Known rows, with every step that occurs
s/a/q/w/g: [-0.15 -1.21 -6.39  1.11 -3.37 -2.85  2.53  5.82  1.97  1.23  1.18 -0.53
  0.47 -1.74  2.18  3.49 -1.19  1.54 -0.05 -2.26  0.76  4.68 -0.57 -2.56]
q/w/j: [-1.44 -2.25 -0.24  3.49  2.97 -2.41  0.53 -2.32 -0.79  1.63 -0.80 -0.22
  1.56 -6.47  1.45  0.37  4.88  0.07 -1.28 -1.27  1.56 -1.51  2.42  2.30]
q/w: [-0.79 -1.98 -2.25  4.17  4.37 -1.32  0.30 -2.00  0.31  1.45 -0.44  1.55
  0.46 -3.01 -0.59 -0.26  1.86  1.65  2.42 -0.29  0.34  3.04  2.19  0.00]
k/a/g/w/q: [ 1.95  0.50 -2.19  0.80  0.08 -3.80  5.90  3.91 -2.86 -5.23  2.35  0.61
  0.05 -3.18 -0.86  2.70  2.30  0.89  0.75  0.85  2.88  1.24 -6.54 -4.57]
a/v: [-3.20  1.03 -2.22  1.19  0.76 -3.13  2.85  2.49  0.35  3.90 -1.35  0.86
 -0.46 -2.41  1.63  0.25  2.05  2.55  2.43  3.30 -0.88  1.11 -3.27 -2.91]
a/j: [-1.60 -2.16  0.08 -0.28  4.46 -2.75  0.18  0.34 -2.34  0.25 -4.00  0.61
 -1.26 -4.35 -0.57  1.94  4.62  0.45  0.44  0.36 -3.35 -2.96 -1.99 -0.01]
j/w: [-2.54  0.18 -2.08  3.75  3.28 -3.42  0.68 -0.85  1.74  3.36 -1.92  2.59
  0.60  0.90 -1.78  0.06  2.22  3.08  2.62  1.91 -0.43  0.97 -0.82  2.01]
q/w/s/a/j: [-0.53 -5.96 -1.10 -2.72  0.48 -3.49 -1.44  0.77 -0.19  2.57  1.25  0.56
 -0.56 -3.15  1.09  6.09 -1.61 -1.34  0.88 -4.44 -1.23 -0.79  2.10 -2.45]
k/a/d: [ 2.99  0.43  3.73  2.35  3.06 -1.50  2.19  3.06 -1.74  1.73 -1.77  1.14
 -2.71  0.22  1.65  2.78  2.30  1.02  4.93 -0.44  0.28  0.66 -4.23 -2.62]
s/w/j/a: [ 0.79 -1.91  0.72  4.81 -1.00  0.92  3.88 -1.85 -1.96  0.61 -3.16 -1.41
  2.92 -3.95 -1.44 -0.94  4.62 -3.10  0.43 -0.01 -0.57 -2.35 -3.72  3.89]
v/a/g: [-1.28  2.00 -2.79  1.48 -0.71  0.34  4.60  3.88 -1.47 -1.04  2.91  2.69
 -2.01 -2.43  3.57  3.69  1.15  1.29  1.37 -0.01 -2.54 -4.67 -1.35 -0.85]
q/w/s/a/k: [ 0.44 -5.35 -2.36 -2.41 -1.86 -2.23  1.01 -1.33  4.14  5.21  3.25 -2.17
 -2.29  1.18  1.14  6.94 -1.58 -1.09  2.79 -1.11  0.49  4.34  0.57 -4.15]
v/a/g/w/q: [ 0.95  1.91 -1.91  2.03 -2.84 -1.09  7.17  3.87 -0.87 -6.22  4.77  0.66
 -0.04 -2.54  1.82  3.82  0.31  1.30 -2.50  1.21  2.77 -4.51 -2.71 -0.76]
v/a/j/w: [-4.74 -2.33 -0.56  1.01  0.38 -3.66 -0.29  0.95 -1.54  1.29  0.89  1.45
  0.39  1.92  1.25  2.56  1.49 -0.12 -0.29 -0.71 -2.28 -6.52 -1.01  5.62]
q/w/g: [ 2.68 -1.74 -4.61  4.08  2.75 -1.16  1.19  1.18 -0.83 -2.26  0.67  2.98
 -1.77 -5.82  1.30 -1.18  0.94  1.74  0.03 -2.69 -0.13  2.57  1.81 -2.93]
s/w/q: [ 1.84 -2.22 -1.98  5.95  0.42 -0.49  6.11 -0.59  1.60 -3.64 -1.99 -1.24
  2.73 -2.29 -0.69  0.65 -1.00  1.03  2.09  1.43  2.13  1.87 -0.49 -1.45]
v/a: [ 1.15  0.44 -0.62  3.56  0.73  0.60  4.98  2.28 -1.03 -2.27  0.72  1.87
 -1.61 -1.35  2.55  4.44 -0.60  0.67  1.80  0.22 -0.96 -3.39  1.81  2.32]
s/a/j/w: [-4.02 -1.48 -2.98 -1.72  0.95 -5.61 -0.46  2.07  0.31  6.31 -3.56  2.97
 -0.06  1.99 -0.69  4.70  1.02  0.43  0.44 -0.19 -2.18 -1.65 -1.24  3.95]
w/s: [ 2.70 -1.87  1.12  1.56  2.33 -1.03  2.61  0.39  0.85 -1.88  0.45  0.44
 -1.73 -4.40  0.12  3.56 -0.02  1.93  3.19 -0.41 -0.79 -0.88  0.49 -4.88]
s/a: [ 1.93  1.28 -3.22  0.84  1.37 -1.39  4.83  3.32  0.74  2.77 -3.78  3.34
 -1.99 -1.34  0.72  6.63 -1.09  1.29  2.68  0.73 -0.78  1.41  1.39  0.63]
v/a/j: [-1.35 -2.20  0.62  0.28  1.19 -1.14  2.11  2.10 -3.21 -1.98 -0.10  0.77
 -1.65 -2.27  2.64  4.33  1.73 -1.00 -0.31 -1.02 -3.16 -6.82 -0.34  2.96]
w/q: [ 2.73 -1.55 -0.91  1.94  2.86 -1.87  5.27  2.58  0.81 -4.46 -2.12 -0.53
  0.37 -4.59  0.55  3.00 -0.59  2.62  1.16  1.45  1.68  0.71 -0.05 -1.60]
g/a/q: [-1.16  1.03 -0.43  2.95 -2.58 -1.32  4.92  1.41  3.57 -0.38  1.05 -4.06
 -0.43  0.54  0.54  3.40  1.72  2.30 -0.44  4.27 -1.36 -2.39 -2.09  1.10]
q/w/j/a: [-0.07 -3.68  0.53  2.04  1.97 -0.77  0.19 -0.95 -2.50  1.26 -0.75 -0.98
  2.25 -5.85 -0.31 -0.71  4.52 -2.01 -0.43 -1.87  0.42 -0.76 -1.17  4.14]

Rows
[-2.03  1.20  1.54  0.67 -2.79 -3.20  3.19  1.34 -2.64  2.90 -0.58 -1.15
  1.79 -4.12 -0.84 -1.17  6.83 -1.68 -2.97  3.08  1.74 -2.63 -8.04  2.43] : g/w/j/a/v
[-1.61 -5.42  0.42 -0.92 -0.10 -1.32 -0.16 -3.33 -0.36  4.16  0.32 -4.87
  0.75 -2.62 -0.33  0.09  6.75 -3.46 -0.83  0.22 -0.11  0.89 -4.76  3.05] : q/w/j/a/k
[ 3.46  2.85  0.39  4.19 -1.90 -1.60  2.13  2.41  3.46  1.47  1.75  2.52
 -4.79  2.07  3.22 -0.25  0.22  3.12 -2.78  0.44 -0.41 -5.41 -1.49  0.64] : j/w/g/a/d
[-0.40 -1.51 -0.80  0.54 -1.35  0.12  4.79  0.03  1.07  0.69  1.82 -2.08
 -3.34  1.95  2.62  5.25  1.78 -0.82  1.47  2.18 -1.41 -1.69 -1.75  1.17] : v/a/k
[-3.51 -1.46 -4.03  1.29 -1.84 -3.02  1.70  2.64  3.13  4.91  0.16 -1.99
  2.74  1.12  0.30  4.52 -0.44  1.58  2.42  0.00  1.29  5.26 -0.25  0.38] : s/a/q/w
[-1.78 -0.32 -1.30 -0.27 -0.29 -1.56  2.53  3.80 -1.34  3.59 -1.33  0.16
  0.23 -1.91 -0.23 -0.90  1.78  0.31  3.15  2.75 -2.07  1.95 -6.83 -1.04] : j/a/v
[-0.57 -0.51 -0.19  6.29 -0.08 -0.77  4.12 -3.17 -0.21  0.89 -3.25 -0.62
  2.29 -4.43  0.34  0.22  4.93 -0.94 -0.26  0.57  0.63 -3.08 -0.03  1.87] : s/w/j
[-0.80  4.25 -2.54 -0.35 -2.65 -3.18  5.06  2.43 -0.94  3.42 -0.83  2.66
 -0.79 -4.69  0.87  5.58  5.65 -0.11 -3.83  0.70  1.46 -4.64 -2.92  0.86] : s/a/g/w/j
[-2.29 -3.40 -2.85 -2.69 -0.09 -6.54  1.55  4.09  1.16  1.78 -2.69  0.51
  1.74  0.77  0.36  5.81 -1.90  0.91 -1.01 -0.35  0.64 -1.51 -1.35  3.00] : s/a/j/w/q
[-2.97 -1.48 -1.69  4.05 -2.21 -1.65  1.97 -0.93  3.95  1.17  3.63 -4.41
  1.59  0.84  0.43  1.15  1.22  1.72 -0.51  2.41  0.04  0.23  0.13  1.70] : g/a/q/w
[-4.07 -3.98  0.26  1.99 -1.02 -5.04  0.85  1.04 -1.91  1.10  1.83 -5.11
  4.34 -2.95  1.49  1.97  5.07 -1.16  0.84 -1.69  2.43  1.49 -3.26  0.49] : k/a/q/w/j
[-0.72 -1.74 -1.95  2.79  2.17 -4.39  2.80  1.37  2.55 -1.22 -0.93  0.22
  2.28 -0.08 -0.85  1.03 -0.74  3.43  1.09  1.78  2.37  1.12 -0.69  0.95] : j/w/q
[-3.41 -1.40 -0.68  1.15  0.59 -4.12 -0.27 -1.58  1.11  2.56 -0.17  0.69
 -1.45  1.73 -0.43  1.37  2.69  0.58 -2.38  2.06 -3.51 -6.69 -1.10  5.22] : g/a/j/w
[ 1.88  0.10 -0.19  0.38 -0.45 -2.93  3.18  1.53 -2.77 -2.45  4.79  1.60
 -2.06 -3.17 -1.34  3.25  2.88  0.10  2.59 -1.03  0.34 -0.33 -6.09 -7.92] : k/a/g/w/s
[-1.71 -1.30 -0.58  1.48  0.15 -3.55  3.47  3.82 -1.07 -0.41 -0.45 -3.27
  1.39  0.06 -0.42  3.47  2.59  1.01  4.68  1.23 -0.32  3.50 -5.76 -2.46] : k/a/q
[ 3.14 -0.10  1.95  3.14  1.21 -1.58  3.01 -1.81  0.70 -2.58  1.59  0.90
 -1.33 -3.39 -2.54  2.75  2.14  1.27  0.78  1.07  1.68 -0.73 -0.96 -3.83] : g/w/s
[-3.07 -4.62  1.31 -1.04  1.97 -5.15 -2.84 -1.00  0.46  1.75  0.52  0.07
  0.39 -1.10 -1.27  1.66  2.00  1.00  0.91 -1.26 -2.26 -3.95 -2.20 -1.64] : a/j/w/s
[ 1.93 -3.43 -2.26  0.60  0.01 -1.79  1.36  0.79  2.00  2.29  2.29  1.78
 -0.63 -2.21  1.10  6.07 -3.94  0.45  3.13 -3.25  1.00  2.60  4.14 -2.99] : q/w/s/a
[ 0.05 -3.41 -4.07  2.60 -0.96 -3.66  1.64  4.57 -1.84 -2.70  3.11 -2.06
  0.98 -2.39  1.44  0.29  1.27  0.49  2.15 -3.01  0.57  5.66 -3.89 -4.64] : k/a/q/w/g
[-1.32 -3.03 -2.23 -2.90 -3.12 -4.41  1.43 -0.15  5.62  7.05  1.72 -1.21
 -2.09  5.13 -0.12  7.12 -1.21  0.28  2.84  1.11 -0.11  2.13 -2.41 -2.06] : j/w/s/a/k
[-1.09 -3.62  0.55  2.59 -3.98 -1.63  1.45 -1.11  4.78 -0.84  6.94 -5.77
  0.93 -0.30  1.02  2.81 -1.15  1.50  0.01  0.38  0.32 -1.20  0.55 -2.52] : g/a/q/w/s
